What can hang from each mark
N: E
S: E
D: E
M: E
T: E
L: E
P: E
U: E
Y: E Z
H: E
A: E
E: L M N S T U Y

Known rows, with every way that one mark hangs from another
S[E[L M N T U Y[Z]]]: [ 52.9  -9.1  25.2 -21.8 -11.4 -15.8  12.2  26.5   8.2  -5.1 -19.2  15.7
   9.8  20.9 -18.7  23.0 -30.4  15.0  -2.2 -13.5  25.7 -39.4  19.1]
N[E[M Y]]: [ 24.2  -5.4   1.9 -30.8   6.3   9.0   7.1  -2.7 -22.2   5.8  -7.9  -7.5
 -12.3  16.7  -6.5  -7.1   2.7 -25.7  -0.1 -19.9   0.0  10.1  -5.7]
H[E[L T]]: [  0.7 -13.8  21.3 -12.4 -19.4   2.9   3.4  18.3   2.5   3.4 -15.2   2.5
  -5.6  22.7  -9.5  15.2 -11.4   9.3   0.4 -14.5   2.0  -4.2  -0.3]
L[E]: [-14.8  -7.4  -9.9 -10.7   5.2 -10.9  -0.1 -14.9   3.0   4.1   4.9   3.3
   7.1   2.9  -2.0   2.8  -4.8   4.3   7.6 -20.9   2.6  -7.2   0.8]
P[E[N Y[Z]]]: [ 18.4 -40.8   5.9 -14.1   9.6 -23.8  -6.0 -14.3   4.0  -2.8 -15.8  12.5
  30.2   3.8 -17.8   4.7 -19.9  20.9  -2.3 -18.9  -1.8  -7.5  32.7]
A[E[L N S]]: [ 32.3   0.0  29.1  -7.1 -10.5 -10.5  18.3  25.8   2.6 -11.5 -25.1  21.5
  10.4  26.1 -16.8  25.9 -26.3   4.4 -17.9  11.9   0.6  -5.7  21.7]
Y[Z]: [-5.4 -9.6 16.8  6.0  3.8  4.3 -4.2 -4.6  8.6 -1.5  1.4 17.2  2.3 -1.8
 -8.7 -3.7 -0.5  4.0  3.4 -8.4 -0.1  7.5  2.9]
U[E[M N S Y]]: [ 59.2 -12.6   8.7 -22.8   1.6  -6.9  35.0   6.0 -28.6   0.3 -40.0  34.2
   8.9  21.3 -20.9   8.6 -20.3  -4.2 -10.4  -9.8   3.9   2.0  18.7]
M[E[N]]: [ -6.3 -21.0   2.9   5.2  -0.2 -19.2   9.7 -18.9   5.0  -0.6 -18.9  -6.9
  12.3  12.9  -9.8   8.7  -7.1  16.1 -21.6 -11.3  -6.5 -13.8  19.4]
Y[E[M N T U] Z]: [ 39.2  -9.5  44.6   0.8   2.1  -5.2  17.0  19.7  -8.3  -0.6 -11.0   1.3
  24.3  21.5 -28.8  21.9 -23.3  32.2   4.2  -7.1  36.6 -38.3  15.7]
D[E[L M]]: [ 18.8   4.7  10.9 -13.0  -8.9   3.5   0.3  30.9   1.0  10.7   2.7  19.3
  15.2  29.9   4.8  -2.3 -15.4  -8.6 -12.4 -11.5   2.8   9.6  -0.2]
T[E[S U]]: [ 48.1   4.9  10.2  -8.7   9.7  15.9 -13.8   8.6  -3.9  -7.7   3.5  19.0
 -12.4  11.7 -11.7  13.1 -33.2   5.4  -8.6  -4.0  -0.5 -16.0   4.0]
T[E]: [  4.1 -10.6  -1.8  -0.8   8.4   4.5  -8.1  -1.8   7.0  -5.1   8.9  12.3
  -2.4   8.3  -5.1   2.1 -14.1  -0.6  -6.9 -13.6 -14.8  -9.8   1.9]
D[E[L M U Y[Z]]]: [ 40.3 -20.8  27.9 -22.3  -1.0   9.6 -18.1  31.3   7.0   6.9   3.0  23.5
  11.6  24.3 -14.6  -7.9 -36.0  -7.8   0.4 -26.2  12.7   4.6  12.7]
S[E]: [ -1.1  -7.3 -12.0 -17.8  -7.3 -13.9   4.5  -8.3   4.2  -5.2   0.9   1.2
  -6.1   2.6   3.4  10.4   8.2   1.8   1.8   0.2  -9.0 -14.8  10.8]
M[E[L N U Y]]: [ 25.2 -27.7  11.5 -14.2  -9.8 -17.4  -3.8   5.4  18.2  -3.9 -13.3 -14.6
   9.2  18.5 -14.4  10.9 -40.0   9.7 -19.9 -13.7   1.2 -20.8  29.3]
H[E[L M S T U Y[Z]]]: [ 65.0 -10.9  46.1 -30.7  -3.3  23.2   6.0  35.9 -16.4  12.6 -25.7  33.8
 -15.0  31.9 -29.4  17.5 -38.3   4.5   2.8 -23.3  30.1  -5.2   3.9]
L[E[M N S U Y[Z]]]: [ 55.3  -8.3  18.9 -20.4  15.6  -5.6   7.6  -1.2 -17.0  -1.5 -15.9  35.4
  11.6  14.8 -24.4   9.3 -37.6  10.4   0.4 -23.6  29.5 -18.1  16.4]
E[L M N S T U Y[Z]]: [ 81.2   8.5  43.3  -6.6  -4.1   4.0  16.1  40.0 -10.2   3.9 -29.0  35.3
  10.6  26.6 -28.6  22.1 -40.9  11.3 -11.1  -7.6  43.9 -23.0   8.1]
E[N Y[Z]]: [ 10.5 -36.0  13.8   7.0   2.9 -16.9   1.1  -5.0   5.8 -13.0 -17.4  17.5
  16.4  -2.2 -21.2  -4.4  -9.5   5.6  -1.9 -11.6   1.3  -3.9  22.4]
E[M N S T U Y]: [ 79.6   9.0  14.9 -10.4   5.7   2.2  19.5  26.1 -34.1   0.4 -35.2  11.4
   4.2  18.3 -23.4  20.4 -26.1  10.5  -7.7  -1.3  47.8 -30.8   3.5]
E[L M N S U]: [ 68.7  33.1  34.6  -7.5  -9.3   5.1  14.4  35.3  -7.1   0.0 -10.0  21.4
   7.8  24.0   1.2  22.3 -42.6   9.3 -19.4  18.9  21.5 -16.0   5.5]
L[E[M N S T U Y]]: [ 67.3   3.8   3.7 -22.9  10.6  -7.9  19.6  12.0 -32.1   4.2 -30.1  15.5
  11.7  21.3 -25.9  22.2 -30.5  15.1  -0.2 -21.8  53.0 -37.6   8.3]

Rows
[ 63.3   6.5  18.2 -30.9  -6.6   5.9  38.5  35.7 -19.8  18.1 -36.0  38.9
  -1.1  34.5 -22.9  16.1 -27.5  -9.5  -7.8 -19.3  24.1   4.8   0.5]
U[E[L M S T Y]]
[ 35.1 -13.2 -13.2 -21.9  -2.0 -24.7  29.5  10.1 -18.9  -2.3 -32.2   6.4
   7.6  15.5 -11.9  18.8   4.2   8.7  -4.1 -10.8  22.8 -36.6  11.9]
S[E[M N T Y]]
[ 38.9 -18.1  -7.1 -13.5  12.7   3.9  -0.3   4.7  -9.4  -2.5  -6.8  32.3
  -9.6  13.5 -15.1   6.5 -22.6 -11.5  -8.2 -17.2  -3.6  -5.8  10.2]
T[E[S Y]]
[ 52.2   3.8  55.0   4.5  -7.3  -7.8  39.8  40.6  -8.8   8.5 -20.1  44.0
  27.8  40.4 -25.7  34.7 -28.1  18.5 -13.5  -1.7  36.8 -20.5  15.3]
Y[E[L M N S T] Z]
[ 33.4   5.8  10.3  -8.1  -5.8   6.7  10.6   0.3 -31.7   3.1 -23.4   4.4
  -9.6  19.2 -18.5  14.1   9.6  -5.8  -8.8 -11.7  15.4   0.8 -12.4]
N[E[S T]]
[ 38.9 -28.4  20.1 -13.7 -19.4 -24.8  -1.8  17.3  19.9 -17.2 -19.1  10.1
  10.5  11.3 -24.1  21.4 -26.6  17.6  -3.0 -12.2  15.0 -38.8  29.6]
S[E[L N T U Y[Z]]]
[ 58.0   3.7  28.5  -1.1  -8.2  -0.8  -8.2  24.5  10.7 -17.6  -1.5  26.8
   8.0  22.4  -9.3  23.7 -55.3  11.8 -24.7   5.8  -5.7 -25.8  15.6]
T[E[L N S U]]
[ 62.1   2.2  37.0  -0.2  -1.9  -3.2  31.6  39.5 -10.1   7.4 -34.2  50.6
  15.3  30.0 -25.8  18.8 -26.5   4.7 -15.8 -11.7  38.9  -9.8   5.5]
E[L M N S T Y[Z]]
[ 46.2   1.7   2.2 -45.6  -7.9  -2.0   2.8  23.3   6.5   4.6   5.2  -0.1
 -11.4  16.5   3.9  12.7 -31.2  -6.2   1.1  -1.5   8.7 -21.2  11.2]
S[E[L M U Y]]
[ 76.5   9.2  43.8 -28.2  -4.0  22.7   6.3  29.0 -19.6  10.1 -16.9  21.1
 -14.2  32.7 -27.4  13.8 -30.7 -12.7  -6.2 -22.3  32.2  -2.8  -8.0]
N[E[L M S T U Y[Z]]]
[ 33.8 -14.8  14.1  -2.3  -8.4 -13.7  23.3  -6.3 -15.1 -11.4 -34.2  26.9
  13.2  12.2 -15.2  11.7 -14.0   8.1 -10.6  -0.9 -10.8   2.3  19.4]
U[E[N S]]
[ 44.2  -3.2  14.6   0.6  -3.9  -6.9  11.5  -1.0 -16.4   2.0 -34.6  -2.2
   3.6  21.6 -26.9  27.0 -20.5  29.0 -22.5 -10.7  31.0 -34.0  14.2]
M[E[N S T U]]
[ 37.1   3.0  -0.8 -42.6   5.7  -1.9   6.5  19.7   1.1  24.6   0.7   8.0
  12.1  24.7   4.7   9.8 -31.2   1.7  -2.0 -13.0   7.5  -0.3   8.1]
P[E[L M Y]]
[ 67.0  14.8  42.6 -12.3  -9.9  -2.0  19.7  38.2  -8.0   1.2  -1.5  15.2
  18.6  34.0  -6.1  32.7 -51.3  15.5 -14.0  19.0  22.5 -26.9  21.3]
Y[E[L M N S U]]
[ 67.7  -3.1  21.6 -20.0 -11.4  -8.2  44.1  32.9 -18.7   4.4 -48.9  40.2
  14.5  35.6 -25.9  22.3 -30.7   0.7 -16.6 -14.2  21.0  -5.5  14.7]
U[E[L M N S T Y]]
[ 75.5  11.7  13.6 -34.4   4.8  21.5   7.7  15.1 -42.0   8.9 -24.6  -2.8
 -20.5  25.2 -23.4  12.6 -13.9 -11.3  -1.8 -17.1  35.7 -13.6 -11.9]
N[E[M S T U Y]]
[ 35.5 -10.9   9.1 -13.8   1.0  -8.2  10.8  27.2  10.7  -4.3  -5.1  26.6
  12.1  27.6  -6.2   9.7 -39.8  -5.6 -19.4 -13.7  -5.5 -14.8  11.4]
T[E[L M N Y]]
[ 51.2  19.0  15.6  -2.6  -1.6  12.7   0.7  17.6 -20.0   2.2 -16.5   4.9
  -5.8   8.9 -17.6  18.1 -15.5  14.3   0.0   1.9  34.9 -21.4  -7.1]
E[S T U]
[ 66.5  -0.1  50.7   1.6   2.0   1.5  26.1  25.0 -23.8   2.1 -19.7  23.4
  20.0  27.7 -33.8  30.6 -28.5  30.6  -4.1  -0.3  44.2 -35.3  16.4]
Y[E[M N S T U] Z]
[  8.5  15.4  -6.3 -14.6  10.3  -1.6  21.7   4.7 -16.4  18.4  -9.0   7.9
   7.3  18.7  -9.2  11.2   0.4   8.6   6.8 -28.7  33.8 -21.0 -16.6]
L[E[M T]]
[ 65.0 -11.6  40.3 -13.4  -8.0  -6.1  40.4  29.3 -11.8   5.2 -47.1  56.5
  17.1  33.7 -34.7  15.9 -32.1   5.1 -12.3 -22.5  19.2   1.2  15.8]
U[E[L M N S T Y[Z]]]
[ 31.9 -10.2  -0.4 -12.8   0.0   3.1  -7.8  12.9  -8.4  -0.9 -15.0 -16.3
  -3.8   0.1 -20.6   4.8 -15.3   6.4   9.5 -11.4  33.0 -22.6   3.5]
E[T U Y]
